Every row comes from one small tree of marks. Brackets hold a mark, then the marks that hang from it, in alphabetical order. Every link used is in the known rows. Which tree was each row made from?
Known rows:
{V Y}: [ 19   0   1   2  -3 -15   3   5  11  13  -2   6  -1   0   1   0   0  -8
   3]
{W {K {E Q}} L}: [ 14  -5 -15   1   2  13  10   1  27 -10   6  -8   4   4  -1   6   3  29
  -2]
{H {V {Y {Q {W {K E} L}}}}}: [ 23 -10 -14  20  -1   2  17  14  38   6  11  -8   4   5   5   8   9  34
  -1]
{Y {Q {W K}}}: [ -4  -7  -4  12   5   0  11  -9  16 -14   0  -6   6   1   4  -5   8  22
  -5]
{Q Y}: [ -8  -1   1   6  -4  -8   9  -3 -12  -2   4  -3   1  -3 -12  -2   4  -7
   0]
{L {W {K {E {Q Y}}}}}: [  4  -3  -7  11  -7 -14  13  -1   6 -12  10  -8   4   0  -5  10   0   6
 -10]
{V {Y Q}}: [ 10  -6   3   5  -6 -19   9   6   0   4   0  -1   4  -2   6  -6   2  -6
   2]
{L {E Q} {W K}}: [  2   0  -4  -1  -3 -17  10   5  17 -10  11   8  -1   1   3   8  -4  10
 -12]
{E K Q}: [ -7   0 -14  -1  -5  -2   5  -9  21 -22  -7  -4  -1  -1   1   0   6 -15
  -5]
{L {W {K E}}}: [21 -5 -1  2  2 -9 -4  5 18 10  6 -2  2  6  6 14 -1 18 -7]
{V {Y {Q {W K}}}}: [ 16  -8  -2  11   1 -15  14  -5  26  -2   1   0   4   0   5  -4   9  14
  -2]
{H {V {Y Q}}}: [  5  -3  -4  11  -9 -13   6  16   4   6   7  -2   3  -4   5  -5   3  -5
  -2]
{K E}: [ 7 -2  3  2  2 -1 -2  8 -5  7  2 -4  3 10  3  5 -2  1  3]
{W {K {E {Q Y}}} L}: [  8  -5 -14   5  -3   5  18  -3  15 -15  11 -10   6   1 -13   5   6  20
  -2]
{Y {Q {W {K E} L}}}: [ 12 -12  -7  11   5   9  16   0  22  -7   6 -11   3   8   3   7   8  42
   0]
{Y {Q W}}: [-13  -6   3  14  -2  -2  15  -5  -3 -15   0  -9   1   1   6  -2   4   9
  -1]
{L {E {Q Y}} W}: [-16   1   3   5 -12 -25  22   7 -15 -12  12   3  -8  -3  -7   9  -4  -9
  -9]

Write each row's tree:
[ 10  -7  -8  11   5   8  18  -5  21  -3   8  -7   0   6 -14  12  10  34
   2] => {Q {W {K E} L} Y}
[  6  -2 -13  -6   2   2  15   4  26 -12  11   6   1   1  -5   4   3  25
  -3] => {W K {L {E Q}}}
[  3  -5  -6   5   4  -2  27  -2  19  -3  12   6  -4   3 -16  10   9  32
   0] => {Q {W K {L E}} Y}
[ -7 -10  -4  11  -2   7  22  -3   8 -12   1 -11  -5  -2   1   1   5  31
   1] => {Y {Q {W L}}}
[ -5  -4 -16  14  -3   8  29 -16  27 -27   7  -8  -3  -7 -16   3  10  30
  -4] => {E {Q {W K L} Y}}
[ -2  -1   0   1   4   1  19   8  10   0   5   7 -11   5  -3  13   3  27
   2] => {Q {W {L E}}}
[  7  -8 -14   8  -5 -13  24  19  33   2   5   4 -10   4   3  12  12   8
  -2] => {H {V {Y {Q {W {L {E K}}}}}}}
[ -9   0  -8  -7  -3 -11   9   5  13 -18   0   5  -1   5   0   4   4 -17
  -4] => {L {E K Q}}
[-13  -1 -12   8  -3   2  12 -13  29 -27 -10  -6  -4  -1   2   5   8  -7
  -4] => {E K {Q W}}
[-20   1  -6   7  -6 -16  25  -4   7 -28   0   1  -7   5 -10   7  10 -15
  -4] => {L {E K {Q W Y}}}
[-12   1 -10  17  -4  -1  22 -18  16 -30   3  -6   5  -5 -12  -1   9   8
  -6] => {E {Q {W K} Y}}
[ -5  -3   1   6  -1  -6  28   5  -2  -3  10   4 -11   3 -15  11   7  20
   3] => {Q {W {L E}} Y}
[  2 -11 -10  10   4  10  19  -8  26 -13   4  -7   1  -2   0   0  10  41
  -2] => {Y {Q {W K L}}}
[ -6  -4 -12  -7  -6  -9  25   2  12 -19   6  -1  -6   0 -15   7   9  -5
  -3] => {W {L {E K {Q Y}}}}
